Each row was made from one walk, in order. Every step used is in the known rows, and no mark comes twice. Write each row's walk.
Known rows
rafefe/pema: [-10 -38  22   4   3 -10 -61  46 -64  30   9 -16  11 -48  15 -11  18 -29
  -6 -33   6   6  20  49  50  35 -25  -6 -35  11 -29  -5 -21  33 -24   3
 -10]
fama/sube/rosut: [-12  17 -49  19  -6  39 -21  27   2   5 -16 -12 -36 -21  15 -12  16 -26
  12  20   0 -23   4  10   4  32  18  37 -47  29 -21 -30  23  44   8  21
 -25]
rafefe/fama/sube/rigume/muvodo: [  8   8 -37 -24  36   1  16   5 -45   0  -4  -7 -17  16   4 -45  18 -17
 -35 -33  14 -19 -39   9 -25   0  22  71 -13 -14  45 -68 -12  19  51  -2
  -4]
rigume/sube: [-19 -33 -18 -18 -19   3 -35  -1 -26  -2 -16  15  -1   6  74  11  16   9
 -14   0 -22  19  21  22  24  28 -17 -36   3 -41   0  13  -2 -28  24  14
  28]
sidus/fama: [ -2 -25  33  23 -51  -8 -24 -14  -4  41  24 -20   9   3  25 -18 -29  -1
 -39  29  -1 -34  10 -31   8  44 -16 -45  -7  31 -11   7 -20 -12 -35 -13
 -34]
sidus/rosut/sube/rigume/muvodo: [ 82 -40  11  66  15 -77  30 -27  38  20  12  -8 -48  11 -98   2  -8  -7
 -33 -42  81   0 -34   8   8  -2   8  31  25 -22  33 -52   7  33  -6   7
  26]
muvodo/rigume/sube/rosut/rafefe/fama: [-68  86 -24 -56 -16  20   5   9 -49  10   9  36   6  27  16  35 -32  -1
  54  11 -17  42  23  -2 -27 -17  28  16  50  -5  31  -8  18 -32  10   7
   1]
dumen/fama/sube/rigume: [ -4   2 -43 -18  66  11 -15  21 -27 -38   6  38  10 -27   7 -25  77 -31
   7 -10 -17   6 -20   0 -20  14  31  52 -37   4  11 -41  -8  13  31   3
  -7]
dumen/fama/sube/rosut/sidus/rigume: [  9  43 -27 -19  52  47  39  24  17 -22  21  18 -19 -53 -14 -12  74 -20
  44  -4 -49 -38 -49 -25 -44  32  33  46 -43  11  33 -33  56  21 -50 -24
 -75]
poda/sube/rosut/sidus: [ 39 -14 -32  -5 -46 -17 -22   8  28  41  23   7  18 -29  14 -23  43 -14
  14 -12  22 -20 -44 -17 -11  16   4  -7  -3 -12  19 -12  11  74 -68   6
 -33]
sube/rigume/muvodo: [ 39 -44  17  31  15 -57   9 -29 -18   7  20   3  16 -15 -16 -17  -2   1
 -61 -26  27 -15 -12  -8   5  47   8  -2  -1 -31  51 -34 -21  30  27  32
  47]
muvodo/fama: [-25 -25  15 -49 -30 -16 -10 -14  16  25  23 -20  19   8  39   2  -2   3
 -22   4 -40  -2  12  45 -21   4 -17 -38 -42 -21 -49  35 -38 -42  27  -2
  12]
rafo/sube: [ -8 -60 -21 -14 -18 -16 -34  -2 -47 -11  -3 -19   8 -49  69   8  48  29
  -5  10 -15 -14  12  25   4  11  20  -6 -52 -24 -29  29 -12   8  -3  18
   5]
poda/sube/rosut: [ 23  -9 -43  11 -36 -13 -38  17  14  47  -8  -9   1 -21  48 -40  30  -9
  -8  -3  12 -15 -11  16  12  17  11  -9 -47 -17  -9  -6 -15  72 -25  33
 -27]
dumen/fama: [-23 -11   9 -19  17 -29 -25  11 -35 -13  -1  27  29 -35  45  -2  47  -9
  31  14 -40  -7  30  -5  15  -1   6 -26 -25  -3 -26   0  11 -16  -6 -14
 -21]
muvodo/rosut/dumen/fama/sube: [-19  36  -5 -41  55  73   3  -6  37 -68 -32  10   9  24  14 -10  20  -8
  62  31  -8   9   6 -30  32 -81  -7  -8   8  34 -64  11  18 -55  66 -57
 -17]
dumen/pabot: [-34 -30  24   3   5 -21 -47   9 -31  38 -41 -15  30 -17  53   4  47  22
 -15  -9 -54 -44  26   1  13  -4  -1  -9 -45  30 -32  15   5 -23   9  -9
   5]
rafefe/fama/muvodo/rigume/sube/rosut: [-60  56 -37 -15   8  39  25   8 -87 -15 -29  49 -13  10  42  40  -5   9
  40 -20 -50  51  36  32 -50  16  14  19  47 -15  14 -32  25 -20 -20  11
  20]
muvodo/rigume/sube: [-48 -24 -41 -29 -16  21   1 -23 -53  -4  18  18  11  23  53  35  14  12
 -13 -13 -42  20  19  33 -26  32   9 -62  32 -43  -3 -41  24 -52  12   5
  66]
poda/sube/rigume/muvodo/fama: [ 53 -72 -25 -28 -11 -46  43 -33  53  42   9  -9  34  27   4 -42  26  -9
 -94 -50   5  10 -58  36 -36 -14   5 -22 -33 -63  34   6 -53  33  37  28
  39]
fama/muvodo/rigume/sube/rosut: [-41   2 -36  33   2  39  27  -8 -49 -22 -26  40 -15   0  11  55  -1  11
   7 -14 -47  53  43  34 -43  44  13  -9  40 -11  11 -24  40  -6 -27  37
  51]
rafo/sube/rosut/sidus: [ 20 -22 -18 -13 -28 -17 -16  -5 -12  -3  27   1  17 -76  13  24  45  34
  40   8  11  -9 -18 -21 -13  31  31  36 -18  -6   9  27  35  50 -48  17
 -28]
rafo/sube/rosut: [  2 -25 -27 -12 -19 -18 -26   8 -27   5  -6  -8  -9 -66  52  12  44  37
  24  16   3  -9  10  14  15  30  37  38 -48  -4 -23  28   8  50 -13  40
 -19]
rigume/sube/rosut/sidus/fama/muvodo: [ 22   4  25  49 -38  25  29  -2  27   7  -3  41  -4  -4 -26  29 -40  28
   2  17   3  29  -8 -62 -21  43 -11   1  64  30  53  40  31  -1 -77 -10
 -35]
fama/sube: [-23 -15 -46   0   1  35 -34  23 -17   2  -4 -31 -18  -2  28 -16  23 -21
 -15   6 -19 -31   6  27   7  18  -4   2 -37   1 -41 -33  16  -1  16   0
   2]
poda/sube: [  6 -40 -28  -1 -23 -17 -40  10   0  29  -4 -17  19  -1  63 -39  46 -10
 -26 -12   4 -23 -10  31   6   1  -9 -40 -45 -34 -20  -6 -26  23 -24  13
   0]
dumen/fama/muvodo/rigume/sube/rosut: [-51  15 -35   9  30  31  33   0 -55 -48 -36  80   6 -23  11  59  32   9
  53  -7 -74  70  44   2 -53  12  33  -3  40  -6  22 -19  53 -19 -28  20
  14]
muvodo/rosut/rafefe/pema: [ -8   9  56  -1  11  13 -74  54   4  14  22 -30  14   2 -76  10 -53 -40
  22  -7  22  20  14  13  75 -27 -52 -31  29  30 -23  60 -44   0 -15 -13
  -6]
sidus/rosut/dumen/fama/sube/rigume: [ 41  69 -13  24  96  14  36  15  -4 -39  -1  52  -7 -13 -23 -21  59  -5
  46  19  55  10  -7 -29  26 -51  57  50 -27  33 -10 -40  46 -36  42 -20
 -22]
muvodo/rigume: [-44 -23 -13   0 -12  -2  -5 -29 -54  11  39   0  29  -1  23  21   4  -8
 -14 -12 -32 -17  26  28 -27  38  -4 -48   9  -7 -40 -66  14 -23 -19   5
  44]
poda/sube/rigume/muvodo: [ 62 -71 -25  29   3 -50   9 -18   4  22   5   8  21   4   3 -43  32  -5
 -78 -51  36 -14 -43   8  -5  29  11 -17 -19 -57  49 -31 -34  64  10  39
  40]
rosut/rafefe/fama: [-43  63  33 -33  -5 -26 -36  43 -31  12  16 -15   9  18  14  -2 -26  -8
  26  27   4 -10  35  -5  20 -33 -13   6 -12  13  -6  29 -27 -42   6 -24
 -23]
rafefe/fama/muvodo/rosut/sube: [-40   7  27 -17   2  24 -20   1  21 -41 -45 -25 -29  52 -13  21 -46 -14
  34 -28   0  22  15  50  -9 -62 -59  23  54   3 -29  28 -53 -16  -3 -37
  11]
rosut/sube/rigume/muvodo: [ 38 -68   9  30 -10 -73   0 -32  25   2   4 -23 -15   8 -52   4  -3   1
 -50 -59  46  -6 -21  12 -17  20 -15  30   5 -30  34 -39 -24  65  38  12
  59]
sidus/rosut/dumen: [ 37  48  38  51  22 -21   9  -7 -17  15   3   1 -10  -9  15   1 -15  14
  24  32  51  -9  36 -12  72 -28  12 -29  -9  24 -54 -10  41 -53   0 -17
   1]
sidus/fama/sube/rosut: [  3   9 -23  21 -46  50  -2   6  19  35  -1 -15 -34  -5 -14 -37 -18 -15
  -9  49   5 -46 -15 -31  -6  42  17  17 -24  56 -10 -26  11  35 -24  -1
 -64]
sidus/rosut: [ 37   6   1  41  -2 -24 -17  11 -26  29  24   5 -17 -13   3   0  -1  -4
   0  21  23 -12  21  17  38  11   5 -27 -11   2 -26 -20  27 -22 -45   0
 -24]
rigume/sube/rosut/sidus/fama: [ 21   5  13  -3 -73   7   7 -23  37  28  23  27  -5  -6  10   3 -33  18
   6  16  20   7 -39 -66 -10  46   4  -3  47   9  54  17  24  15 -49 -12
 -41]

Which walk is each row?
[ 18 -10 -41 -20 -23  21  50 -12  47  28 -22 -26 -29  15 -30   0 -20 -12
 -28   5 -24 -12 -22  18 -22  -4  17  24 -38  -5 -20 -16  25  25  49  14
 -19]	rigume/muvodo/fama/sube/rosut
[-23  -8  27  40  43 -15  -9  28 -42 -44 -23  29  21 -30   9  26  26   1
  13  18 -58  16  54   9  -1  -2   0  -8 -15  15 -27  21  11 -25 -29  -4
 -13]	dumen/fama/muvodo
[-24  34  53  44  58 -12  16  13 -28 -64 -52  37  39 -18  30  30  22  32
  35  20 -26  25  71 -20  23 -39 -11 -10 -16  46 -57  29  22 -56  16 -27
   8]	rosut/dumen/fama/muvodo
[ -2  37  60 -37  28   1  31   3  23  -3  13 -44 -24  59 -47 -14 -70  -3
 -15   8  -4 -27 -15 -10  11 -44 -30 -30  28 -22  41  37 -34 -50   1 -29
 -20]	sidus/rigume/muvodo/rosut/rafefe/fama
[-13  52  16  38 -25 -22 -40  32  20  31   8  -6   0 -17 -41  12 -36   0
  23  48  24   1  34 -20  38  15   2  15 -14  37  -2  29   3  22  -6  32
 -15]	sube/rosut/rafefe
[ -4   8 -10 -17 -68  23  42 -49   6  24  45  43  15   7  -7  33 -23   7
  10   7  -4  12 -34 -55 -55  50  19 -30  77   4  42 -48  46  -2 -65 -15
  -8]	muvodo/rigume/sube/rosut/sidus/fama
[ 14 -22  48   6 -60 -11  -6 -25  23  34  56  -5  25  -9 -11  -9 -17  -3
 -23  15  21 -36 -25 -51 -12  37 -21 -32  27  28   8 -11   6 -10 -70 -39
 -39]	rosut/sidus/fama
[ 15 -68  23   0 -29 -23  -4 -44  73 -16 -19 -53 -33  52 -59  15 -59 -13
 -25 -28  29 -13 -18  14  17 -29 -49 -29  55 -32 -12 -12 -16  18  17 -28
  28]	rigume/muvodo/rosut/sube
[-31   2 -40 -21  28  25 -22  32 -22 -29  -8  15   2 -10  27 -12  57 -26
  23  18 -51 -11   6   4 -11 -15  24  13 -49  12 -31 -30  27 -14  12 -22
 -36]	dumen/fama/sube
[ -6 -18 -42 -45  27  23  14  -7  25  -2  29 -16   5  15  -5 -26  27 -20
 -38 -20 -19   7 -43  53 -48   9   5  36 -51  -9 -17  -3 -39  -3  59  14
  34]	muvodo/fama/sube/rigume
[-14  -1 -32  -7 -28   2 -30   7  -3   7 -20  20 -24 -21  57   8   1  13
  12   1  -6  18  18  14  22  38   8  -4   5 -27  19  18   9  24  24  31
   6]	rigume/sube/rosut
[ 10 -43  15 -20 -30 -36  35 -33  23  28   2 -26  13  29   4   9 -33  15
 -59  -3 -28   2  -3  21  -9   2 -15 -46 -27 -30 -23  24  -6 -23  45   1
  23]	rigume/muvodo/fama
[ 42 -81 -17   6   9 -59  11 -26 -33 -18   9  -2  16 -48   8  -2  41  43
 -54 -33  18  -5 -24  11  -9  32  35  24 -36 -43  36  -1 -22  50  19  42
  47]	rafo/sube/rigume/muvodo
[ -1  42  58 -24 -11 -10   2   4  26   0   6 -30   0  63 -44  -4 -80  -5
  12  17  23   0   3 -29  31 -70 -29 -29  58 -14  23  34 -26 -39  23 -31
 -17]	rigume/muvodo/rosut/rafefe/fama
[ 80 -27 -11  18 -13 -27  64 -18  51  43   9 -16   0 -21 -11 -36  21   8
 -38 -43   9 -53 -74 -15 -32  42   9 -22 -29 -53  75 -32  29  74 -77  17
 -35]	poda/sube/rosut/sidus/rigume/muvodo
[ 11 -40 -25 -28  25  32  86 -15  46  17  -5 -54 -27  43  -9 -16  -4  -6
 -68 -22 -58 -42 -34  55 -53   9   0 -17 -82 -37  -1 -17   5 -40  41 -11
   4]	sidus/rigume/muvodo/fama/sube
[  3  81  31   7  13 -27 -19  48 -30  34  36  -2 -16  17 -18  -7 -35  -5
  38  40  38  -4  28   1  46 -50  11   5  10  14  -4  13  11 -51 -29 -18
 -59]	sidus/rosut/rafefe/fama
[-32  14  77  33  47  28  -4 -11   6 -33 -85 -16  23  23  11  24 -10  47
  15  -5 -40  -6  45 -17  43 -73 -40 -11  18  75 -63  76  -2 -69  26 -30
  44]	fama/muvodo/rosut/dumen/pabot
[-27  52   9   5   5  -6  -6  60 -43 -21 -37  -5  -3 -26  -7  32  -7  34
  61  29   2  27  47  -2   2 -37  21  76 -23  35   4  84  -4  17 -26  22
 -37]	rafo/sube/rosut/rafefe/fama/muvodo
[ 19  18 -15   8 -26  -8 -16   4  29  25 -29   4  10 -24  62 -36  21   9
  20   4  46 -13  10 -10  49 -19   9  -3 -47  13 -34  14  -7  43  11  18
  -2]	poda/sube/rosut/dumen
[-79  23 -22 -31  20  36  21   3 -93 -29 -15  32   9  37  61  42   3  15
   8 -19 -57  50  47  54 -50  -9  -5 -11  53 -25   8 -30   8 -73  -7 -11
  46]	rafefe/fama/muvodo/rigume/sube
[ 22  10 -26 -38  45  40  25 -12  -3 -26   2 -12 -35  38 -28 -44  -9 -32
 -23 -31  23 -15 -60   3 -16 -27  -2  41  42 -26  34 -36 -34  13  64  -7
   7]	rafefe/fama/sube/rigume/muvodo/rosut
[ 22 -48  51  59   0  17  -3 -35  78 -33   9 -10 -23  41 -89   7 -58  -9
 -30 -26  40  27 -27  -4 -31  -2 -62  20  71  37  21  47 -77  20 -28 -18
  36]	sidus/fama/muvodo/rosut/sube/rigume
[-18  19 -44 -15  21  37 -12  35  -5 -26 -23  25 -20 -35   5 -11  55 -28
  49  32 -31  -4  -1 -13  -3   1  40  44 -43  30 -23 -33  37  32   7   9
 -64]	dumen/fama/sube/rosut
[-31  59 -56 -44  -4  42 -16  33 -32   5 -23  -5 -40 -13  41 -28  28 -26
  42  11  -5 -30  -2  19  -8   0  24  67 -29  17 -11 -45   8  34  15   0
 -61]	rafefe/fama/sube/rosut
[ 51 -37  31   7  14 -16  15 -56  43 -24  49   0  21  -1 -79   2 -30 -14
 -39 -50  44   0 -74 -35  -6  22 -31 -16  92 -31  68 -15 -22  26   0  -4
  41]	sube/rigume/muvodo/rosut/sidus
[ 10  23  10 -19  44  44  45 -20  47 -66 -48   4   6  38 -20  -4 -20  -6
  22  20   1  -2  -6 -49  29 -90   1 -21  34  12 -41 -18  39 -45  80 -56
 -15]	rigume/muvodo/rosut/dumen/fama/sube
[-16  32  50 -31  36  12  -7 -21  26 -58 -15  21  24   4  29   0   6  12
  49  28   0  14  29 -45  47 -64 -10 -44  30  16 -51  40  -7 -60  47 -41
   2]	muvodo/rosut/dumen/fama
[  5 -37  -7  19   3 -46 -42 -17  22  -9  21 -10  -5  -4 -19  -4  21  -9
 -17 -46  38   1 -13  30 -12  24 -24  42  -9  -7   5 -28 -51  45  21  13
  51]	rosut/sube/rigume
[-34  32 -11  -4  -5  15 -26  50 -48  33  17  25   8 -16 -49  45 -17 -26
  39 -22  -7  66  24  22  15  15   8   2  29  15  23 -10  20  20  -9  22
  15]	muvodo/rigume/sube/rosut/rafefe/pema
[ -3 -20  -8  16 -29  38  -4   1  10  27   7 -30 -24  23   6 -32 -15 -12
 -30  32  -3 -50 -18 -10  -9  20  -8  -8 -28  39 -24 -20  -7 -14 -18 -29
 -42]	sidus/fama/sube
[ 30  41  29  51  -1 -30 -22  33   8  35  33  -2 -16   6 -54  11 -33  -7
  13  50  41  -1  37  -9  46 -23   7 -28  -6  30 -11  32  28 -48 -36   5
 -24]	sidus/rosut/rafefe
[  6 -15  25  -6   7  -4  12  -5   1   2  49 -27  11 -27  19  -8  24   5
 -19 -21 -26 -39 -25   8 -25  67 -15 -31 -25 -24  26 -12   5 -16 -54 -13
  -1]	rosut/sidus/rigume
[-31  53   0 -44 -22 -23 -23  46 -30  -1  -8 -10  -3 -34  28  11   8  35
  65  41  19   7  26 -11  16 -36  38  68 -37  11   2  65 -14  24   0  16
 -56]	rafo/sube/rosut/rafefe/fama
[-42  45 -23  -2 -25  16  -1   2  -5   5  14  32   7  14 -18  48 -26  -1
  25  17  -9  40  28   1  -8  11  12 -17  38  -3  26   1  38 -23   0  31
  39]	muvodo/rigume/sube/rosut/rafefe
[  5  47   4  29 -36  54  23 -12  41  15 -17  -8 -31   6   6 -32 -34  14
  14  49  41 -35   3 -52  17   5  13  30 -30  82 -35  -8  27   9  20 -14
 -34]	sidus/fama/sube/rosut/dumen
[ 39  -3  51  21  35 -17  24 -59  37 -37   2  -3   4  14 -29 -12 -38  17
 -36 -10  69   8 -18 -38  43 -15 -24 -19  54  -4   6   2 -39  -9  79  -1
  79]	sube/rigume/muvodo/rosut/dumen
[ 13  29 -13 -14  17 -11   6  12  26  -3 -40  40  29 -26  60 -33  57   8
  56  16  18   0   9 -34  30 -50  34   1 -46  10 -23  11  14  38   8  -7
 -42]	poda/sube/rosut/dumen/fama
[-35  92  41  26   6  -6 -16  61 -27  -5 -20   4 -16  -5 -27  20 -42   9
  42  36   1  20  52  -4  14 -12 -11  55   3  47   7  50 -12   3 -26  17
 -29]	sube/rosut/rafefe/fama/muvodo
[-40  24  32  -3  28  35 -19   6 -37 -39 -25 -10 -13  28  20   0 -36  -7
  23   0 -21  20  30  31   9 -35 -47 -11  43   1 -30  37 -46 -37 -17 -19
  -9]	rafefe/fama/muvodo/rosut
[ 26 -66  14 -23 -19 -66  38 -46  73  14  12 -19   1  36 -56  16 -17   3
 -51 -64  16  13 -39  35 -44  -7 -21  24  -7 -38  10   1 -49  22  67  -2
  62]	rosut/sube/rigume/muvodo/fama
[-26 -23  21  29 -36  33  61 -35 -27  -8  33  39  19  44 -24  53 -33  19
 -17 -12 -36  30  -3 -29 -73  30 -12 -59  88  11  29 -24  40 -63 -85 -39
  31]	rosut/sidus/fama/muvodo/rigume/sube
[  36   -2   51   33   20  -24   -2  -23   48  -19   35  -12    7   33
 -109   -5  -64  -17  -39    2   51   12  -22  -28   29  -10  -25  -13
   63   -8   54   35  -47    0   28   18   50]	sube/rigume/muvodo/rosut/rafefe
[ 65 -69   1 -18   6 -19  26 -54  22 -44  45  -6  24 -24 -50  10  16  26
 -23 -42  42  10 -78 -38 -19   5   0  16  66 -56  58  14  -5  39 -10   8
  29]	rafo/sube/rigume/muvodo/rosut/sidus
[  4 -35 -31 -26 -17  18  48 -19  38  13  -9 -40 -11  50 -13   0 -12 -16
 -52  -3 -33 -15 -21  37 -36 -20  -3 -15 -48 -20 -28 -15  19 -18  60  -8
  15]	rigume/muvodo/fama/sube
[ 16  24 -22  21 -32 -22 -38  37  38  37   2 -10  15  -3 -13 -24   0 -16
  11  21  36  -7   4 -12  27 -14   3  -9 -35   2   3  39 -17  58 -37  42
 -25]	poda/sube/rosut/rafefe
[-10 -16  29  41  17  29 -35  -3  -5 -39 -20 -15 -12  12 -16  17 -30  -4
  -5   4 -19  20  32  22  19   1 -50 -42  45  10 -27  44 -27 -35 -18  -2
  35]	fama/muvodo/rosut
